Every row comes from one small tree of marks. The marks that hang from a mark follow it in brackets, in the order of their numbers. Every link used is in the known rows. Which tree was each row made from?
Known rows:
q858{q351{q325{q187 q395}} q798}: [ 1.55 -1.05 -1.41 -0.69  1.65 -0.71 -0.87 -0.02 -4.23 -0.70  3.81  0.44
  1.29 -1.77  2.65  1.18  1.59  2.95 -4.94 -1.86 -3.07  0.90  1.61  0.63
 -2.08 -0.06  3.90 -0.62  2.95 -0.62  1.08  1.15 -2.61  1.44 -1.03]
q187{q325{q395 q798{q858} q843}}: [ 0.03  0.97  1.22 -0.77  1.04  0.59 -4.76  2.95 -2.40  4.51  2.37 -1.70
  3.13 -4.27  0.65  1.56  2.85  1.39 -0.86 -0.95  1.64  2.44  2.20 -0.90
 -3.86 -1.41  1.38  1.07  1.59 -1.71  6.72  3.08 -0.11 -0.60  1.49]
q325{q187 q351 q798{q858}}: [-0.13 -0.68 -0.45 -1.48  3.48 -1.52 -3.76  0.89  0.83  1.64  1.06 -4.97
  4.55 -2.29  1.17  2.12  0.66  1.09 -2.08 -1.16  1.55 -0.81  5.02 -0.19
 -3.91 -3.27  2.47 -2.27  0.27  0.66  4.68  0.96  0.11 -0.44 -0.80]
q325{q187 q351 q395 q798{q858} q843}: [ 0.17 -1.27  0.48 -1.79  1.83 -2.15 -5.53  3.61  0.08  4.22  0.88 -6.19
  6.30 -5.01  3.26  2.29  1.55  0.83 -2.88  0.30  1.96  1.31  6.90 -1.77
 -5.80 -3.34  3.82 -2.72  1.30 -1.07  8.60  1.90 -2.01  0.07  0.06]
q843{q325{q351}}: [-0.15  0.33 -0.97 -1.89  0.20  0.94 -0.50 -2.08  0.30 -0.74  0.78 -1.35
  0.59 -0.78  1.47  1.00  0.14  0.15 -1.29 -1.49  0.59  0.76  0.75  0.81
 -1.84  0.11  0.58 -1.05  1.53 -0.26  1.08  2.85 -0.60  0.09 -1.32]
q187{q325{q351 q395 q798{q858}}}: [ 1.07  0.05  1.35 -1.12  3.09  0.35 -4.64  0.96 -1.22  3.52  2.41 -2.00
  4.11 -5.26  0.55  2.59  2.01  1.45 -1.98 -1.89  0.86  2.07  2.96 -0.56
 -3.80 -1.40  0.93 -0.05  0.65 -0.01  5.25  4.25 -0.91 -1.91 -0.06]
q858{q351 q798{q325{q395 q843}}}: [ 1.55  0.23 -0.02  0.66 -0.25 -0.29  0.24  1.24 -4.14 -0.44  1.12  0.83
  2.07 -3.72  3.62  1.74  1.18  2.39 -2.70 -1.05 -2.11  1.03 -0.25  0.22
 -4.20 -1.71  1.96 -0.47  2.75 -0.88  2.58  1.78 -2.53  2.22  0.02]
q798{q325{q395 q843} q858{q351}}: [ 1.79  0.03  0.41 -0.33 -0.03  0.01 -1.42  2.28 -2.09  1.97  0.29 -2.74
  0.52 -5.01  3.57  2.22  2.05  3.04 -2.90 -0.60  0.69 -0.70  2.25 -2.00
 -5.05 -1.88  0.23  0.24  2.18 -0.40  5.02  2.83  0.26  0.60  1.76]
q843{q325{q351 q798}}: [-0.68  0.95 -0.24 -1.62  1.54  1.58 -0.71 -1.51 -0.43 -0.33  1.45 -1.23
  3.47 -1.28  1.08  1.18  0.43 -0.07 -1.49 -1.67  0.21  1.74  0.78  1.50
 -2.45 -1.79  1.65 -1.20  1.55 -1.00  2.44  2.34 -1.56  0.70 -1.79]
q351{q325}: [-0.88  1.21 -0.53 -0.11  0.34  1.64 -1.40 -1.23 -1.74 -0.08  1.98  0.60
 -1.54  0.43  0.38  0.06  1.06  0.59 -0.93 -1.27 -1.17  1.07 -0.56  1.19
  0.68  0.46  0.74  0.14  0.45  0.42  0.37  1.40 -0.28  1.21  0.54]
q395{q325{q187 q351 q798{q858}}}: [-0.42  1.49 -1.40 -1.57  4.12 -0.67 -3.79  1.31 -0.65  0.19  2.62 -4.88
  2.65 -1.73  0.66  1.87  0.62  1.05 -2.37 -1.82  1.06  0.73  4.43  0.65
 -4.72 -3.27  1.91 -1.83  1.17  0.30  5.52  2.78  0.56  0.62 -0.06]
q858{q351}: [ 1.56 -1.41 -1.13 -0.39  0.39 -0.15  1.00 -0.59  0.67 -1.30 -0.23  0.25
  0.97 -1.12  0.32  0.31  0.42  1.99 -2.44 -0.90 -2.14 -0.16 -0.18 -1.26
 -1.40  0.22  0.05 -0.23  0.71  0.33 -0.52 -0.43 -1.20  0.50 -0.26]
q351{q325{q395}}: [ 0.09  0.65  0.84 -0.24  0.49  1.19 -1.65  0.31 -2.58  1.15  2.64 -0.02
 -0.99 -1.44  1.29  0.53  1.84  0.70 -1.94 -0.46 -0.67  2.14  0.96  0.93
  0.30  0.75  1.48  0.51  0.84 -0.71  1.44  2.00 -1.45  0.21  0.47]
q395{q325}: [-0.16  1.89 -0.71 -0.43  0.64  0.83 -0.32  0.60 -1.47 -1.31  1.68 -0.70
 -1.19  0.41 -0.29  0.40  0.28  0.01 -0.45 -0.70 -0.32  1.22 -0.07  1.54
 -1.33 -0.30 -0.23  0.52  1.01 -0.42  1.27  1.83  0.76  0.77  0.83]
q187{q325{q351 q798 q843}}: [-0.48  0.49 -1.18 -0.96  1.25  1.11 -5.03  0.55 -0.05  1.96  0.75 -0.68
  4.51 -2.92  0.50  1.83  1.58  0.48 -0.59 -1.72  0.24  3.35  0.52 -0.10
 -4.35 -1.68  1.10 -1.86  0.79 -0.03  5.02  3.16 -2.26  1.29  0.15]
q395{q325{q187 q351 q798{q858} q843}}: [-1.10  1.29 -1.71 -1.79  2.43 -0.46 -5.03  2.26 -0.35  1.35  1.31 -5.61
  3.43 -2.01  1.55  2.15  1.29  0.98 -1.72 -0.92  1.44  1.28  4.89  0.07
 -6.03 -3.27  2.35 -2.44  1.69 -0.28  7.98  2.59  0.34  1.93  0.63]
q395{q325{q798{q858}}}: [-1.21  2.20  0.95 -0.35  2.66  0.83 -1.05  1.25 -2.08  0.09  2.11 -2.04
  1.41 -1.23 -0.66  0.70  1.10  0.65  0.49 -1.17  0.84  1.12  1.53  1.40
 -2.44 -1.82  0.35  1.16  1.13 -0.81  3.78  1.20  1.60  0.53  0.85]

Write each row's tree:
[ 0.99 -0.90 -1.61 -1.34  0.60 -0.61 -3.13  1.55 -1.30  2.01  2.07 -3.57
  0.52 -3.26  2.77  1.62  2.61  3.33 -4.32 -1.19 -0.41 -0.08  3.79 -1.92
 -3.58  0.00  2.05 -0.37  2.59 -0.29  4.75  1.79 -0.11  0.61  0.98] : q798{q858{q351{q325{q187 q395 q843}}}}
[ 1.20 -0.21  0.47 -2.11  0.08  0.63 -0.92 -0.45 -0.57  0.68  1.68 -2.09
  1.37 -2.68  2.69  1.31  0.93  0.24 -2.89 -0.78  0.65  1.83  2.08  0.71
 -2.38  0.07  1.43 -1.02  1.90 -1.21  2.24  3.59 -1.82 -0.70 -1.15] : q843{q325{q351 q395}}
[-0.40  0.74 -1.30 -0.47  0.57 -0.83 -2.66  0.41 -3.05 -0.26  0.68 -1.54
  1.72 -1.27  3.54  2.32 -0.21  0.84 -1.66 -1.21  0.22 -0.41  1.28  1.10
 -4.34 -3.17  2.72 -2.94  2.02  0.37  3.80  2.59 -1.27  2.72 -0.32] : q858{q798{q325{q187 q351 q843}}}
[ 0.91  0.29 -2.50 -0.71  0.80 -0.63 -2.82  1.70 -1.41  0.68  0.45 -4.17
 -0.31 -2.36  2.96  1.93  1.48  3.14 -3.73 -1.62  1.82 -2.25  2.38 -1.85
 -5.50 -3.37  0.45 -0.94  2.30  0.56  4.95  2.62  2.06  1.28  1.38] : q798{q325{q187 q843} q858{q351}}
[ 0.87 -0.71 -1.87 -0.89  0.12 -0.54 -2.16  1.12 -3.81  0.29  2.70 -0.03
  1.99 -2.13  3.63  1.39  2.06  2.61 -4.29 -1.26 -2.95  1.54  1.97  0.28
 -2.99  0.26  4.10 -1.12  3.33 -1.06  3.20  0.83 -3.02  2.45 -0.70] : q858{q351{q325{q187 q395 q843}} q798}
[ 1.36 -0.05 -0.70 -2.11  2.27 -0.53 -1.86  1.44 -2.89  1.12  3.68 -4.09
  2.73 -2.83  1.83  1.21  2.32  2.31 -5.22 -1.12  1.28  0.88  3.63 -0.13
 -3.92 -2.65  2.96  0.56  3.20 -1.99  4.65  2.41  0.09 -1.10 -1.15] : q843{q325{q187 q395 q798{q858{q351}}}}
[-1.49  2.64 -0.20 -0.29  0.74  1.30 -2.22  2.25 -2.08  0.24  1.28 -1.12
  2.07 -0.56  0.40  0.27  1.12 -0.25  0.65 -0.31  0.14  3.29  0.37  1.25
 -3.28 -2.03  1.03 -0.20  1.65 -1.61  4.76  1.21 -0.69  2.91  1.22] : q395{q325{q798 q843}}
[-0.26  1.30 -0.68 -0.39 -0.47  0.76 -2.53  0.22 -0.43  0.40 -0.85 -1.78
  0.59 -2.34  2.88  2.23  0.26  0.45 -0.82 -1.04  0.93  0.42  0.69  0.11
 -4.10 -2.68  0.33 -2.66  0.95  0.78  3.78  3.34 -1.08  2.32  0.99] : q798{q325{q351 q843}}
[ 1.09 -1.24 -0.75 -1.11  1.60 -1.94 -3.64  4.02 -1.19  3.09  1.50 -4.72
  5.06 -4.20  2.58  1.45  2.50  2.44 -3.63  0.30  1.29  1.09  5.29 -1.92
 -5.08 -2.84  3.38 -0.93  2.13 -1.84  7.45  0.50 -1.28  0.53  0.54] : q325{q187 q395 q798{q858{q351}} q843}
[-0.31  0.95  0.63 -1.06  2.91  0.18 -3.81  2.05 -3.55  2.25  4.45 -3.24
  1.26 -2.41  1.66  1.05  2.58  1.43 -3.52 -0.82  1.06  1.34  4.17  0.89
 -1.84 -2.14  3.37  0.14  1.40 -0.99  5.13  2.04 -0.06 -0.25  0.32] : q351{q325{q187 q395 q798{q858}}}
[-0.68  2.17 -0.90 -1.06  3.54 -0.39 -2.88  2.11 -2.28  0.19  3.15 -4.05
  1.05 -0.22  0.00  1.02  1.18  0.92 -1.53 -1.26  1.84  0.59  3.16  1.22
 -3.02 -3.11  1.71 -0.04  1.58 -0.54  4.78  1.94  2.38  0.22  0.62] : q395{q325{q187 q798{q858}}}
[-0.88  1.37 -0.91  0.20  0.03 -0.23 -2.03  1.42 -4.40 -0.36  1.30 -0.44
  0.31 -0.14  2.76  1.37  0.04  0.97 -0.79 -0.62  0.83 -0.78  0.20  1.56
 -3.37 -3.20  2.34 -1.35  2.39 -0.62  3.03  1.75  0.12  2.74  0.18] : q858{q798{q325{q187 q843}}}
[ 2.05 -0.01 -1.09 -1.05  0.79 -0.96 -3.35  2.97 -2.18  2.01  1.80 -4.72
  0.16 -4.37  3.96  2.20  2.02  3.15 -5.09 -0.54  2.09 -1.06  3.56 -2.04
 -5.86 -3.30  1.30 -0.72  2.70 -0.19  6.12  3.55  1.01  0.56  1.47] : q798{q325{q187 q395 q843} q858{q351}}
[ 0.67  0.72  0.10 -0.08  0.16 -0.82 -2.16  2.60 -5.04  1.16  2.11 -1.34
  0.81 -1.66  3.77  1.82  0.87  0.87 -2.21 -0.03  0.94  0.20  1.37  1.24
 -3.56 -3.02  3.01 -0.88  2.80 -1.51  4.08  2.69 -0.79  1.89  0.30] : q858{q798{q325{q187 q395 q843}}}
[-0.29  0.98 -2.87 -1.99  0.67 -0.50 -4.40  1.37  0.63 -0.42  1.11 -4.04
  1.02 -0.52  2.08  1.84  0.44  0.27 -2.43 -0.75  0.87  1.42  3.01  0.18
 -4.96 -1.73  1.81 -3.23  1.96  0.00  5.48  3.01 -0.50  2.10  0.82] : q395{q325{q187 q351 q843}}
[-0.75  2.14 -1.49 -0.59  3.06  0.02 -2.74  2.02 -2.53 -0.91  3.12 -2.36
  0.92  0.36 -0.16  0.68  0.68 -0.08 -2.19 -0.78  0.83  2.02  1.75  2.06
 -2.47 -3.31  2.08 -0.49  1.49 -1.02  3.54  1.81  0.68  1.15  0.28] : q395{q325{q187 q798}}
[ 2.42  0.32  0.77  0.10  1.49 -0.16 -0.10  1.16 -2.42  0.83  1.51 -2.17
 -0.44 -4.80  2.04  2.13  1.63  3.39 -3.48 -1.39  0.72 -1.27  1.67 -1.37
 -3.72 -1.63 -0.26  0.81  1.60  0.29  2.77  3.20  0.91 -0.83  1.03] : q798{q325{q395} q858{q351}}
[-0.55  0.71 -0.50 -1.09  1.51  0.68 -5.24  0.65  0.11  3.12  0.73 -1.98
  4.33 -3.77  0.72  2.16  1.93  1.44 -0.14 -2.40  1.03  2.02  1.95 -1.03
 -4.68 -1.52  0.58 -1.23  1.08  0.16  6.10  3.27 -0.39  0.45  0.59] : q187{q325{q351 q798{q858} q843}}
[ 1.46  0.14  0.45 -1.12  2.45 -1.36 -3.80  1.44 -1.74  2.15  2.16 -5.64
  0.05 -4.31  3.40  3.03  1.02  1.87 -4.32 -1.14  2.73 -1.66  4.88 -0.62
 -4.64 -3.36  1.15 -1.62  1.01  0.93  5.38  4.65  1.25 -1.31  0.45] : q798{q325{q187 q351 q395} q858}
[ 0.51  0.93 -0.12 -1.61  1.53  0.38 -2.26  1.81 -3.23  0.86  4.32 -3.17
  1.83 -1.11  1.88  0.86  1.86  0.04 -4.12 -0.26  1.98  2.17  2.45  1.52
 -2.54 -3.25  3.44  0.08  2.76 -2.44  3.95  2.55 -0.60 -0.27 -1.11] : q843{q325{q187 q395 q798}}
[ 0.27  1.33 -0.55 -0.36  2.95  0.69 -0.25  0.76 -1.77 -0.72  2.06 -1.57
  2.02 -1.94 -0.54  0.90  1.45  2.00 -1.35 -1.77 -0.81  1.05  1.54  0.47
 -3.23 -1.61  0.12  1.21  1.50 -0.28  3.30  1.18  0.76  0.84  0.49] : q395{q325{q798{q858{q351}}}}
[-1.22  1.76 -0.70 -0.92  1.35  1.05 -2.97  1.14 -0.33  0.13  0.48 -2.14
  3.63 -2.02  1.01  1.51  0.72 -0.21 -0.07 -0.83 -0.49  3.56  2.04  0.97
 -4.42 -1.99  1.52 -2.18  1.26 -0.92  5.64  2.27 -2.37  2.80  0.69] : q395{q325{q351 q798 q843}}
[-0.96  1.32 -0.63 -0.31  0.34  1.40 -4.27  1.17 -1.60  2.22  1.61  0.33
  2.45 -1.43 -0.36  0.62  1.79  0.33  0.06 -0.93  0.58  3.08 -0.40  0.33
 -2.81 -1.38  0.66  0.19  1.33 -1.11  3.91  2.43 -0.71  1.35  0.59] : q187{q325{q798 q843}}
[ 0.15  0.19 -1.18 -0.57  1.12  0.85 -3.78  1.09 -0.94  2.06  1.54 -0.96
  3.38 -2.98 -0.07  1.52  2.52  2.57 -0.96 -2.04  0.12  1.53  0.87 -1.46
 -4.53 -1.19  0.55  0.63  1.50 -0.48  4.89  2.42  0.28  0.69  0.99] : q187{q325{q798{q858{q351}} q843}}
[ 0.32  0.50  1.27  0.09 -0.20 -0.06 -1.29  0.94 -3.55  0.94  0.45 -0.08
  2.48 -3.73  4.02  2.54  0.38  0.97 -0.91 -0.56 -0.61  0.88  1.16  1.26
 -4.01 -2.28  2.11 -1.89  1.82 -0.56  3.93  2.77 -2.74  1.88 -0.21] : q858{q798{q325{q351 q395 q843}}}
[ 0.06  0.00 -2.56 -2.64  0.89  0.01 -2.36 -1.18  0.48 -0.45  2.00 -3.48
  0.28 -0.11  2.04  1.39  0.35  0.28 -3.37 -1.48  1.45  0.35  2.08  0.85
 -2.90 -1.03  1.75 -2.18  2.27 -0.25  2.18  3.08  0.06 -0.04 -1.44] : q843{q325{q187 q351}}
[ 0.19  0.19 -1.84 -1.23 -0.55  0.57 -4.82 -0.43  0.94  1.73  0.53 -0.79
  1.66 -2.54  0.97  1.78  0.91  0.58 -0.55 -1.71  0.29  1.99  0.30 -1.03
 -3.70 -0.05 -0.04 -1.52  0.88  0.55  3.68  3.65 -1.16  0.74  0.25] : q187{q325{q351 q843}}
[ 0.56  0.80 -2.86 -1.71  2.32 -0.47 -3.22  0.41 -0.01 -1.58  2.19 -3.55
  0.08 -0.23  1.38  1.89  0.01  0.25 -3.10 -1.49  0.27  1.00  2.43  1.06
 -3.55 -1.61  1.07 -2.35  1.44  0.73  3.17  3.04  0.11  0.55  0.07] : q395{q325{q187 q351}}
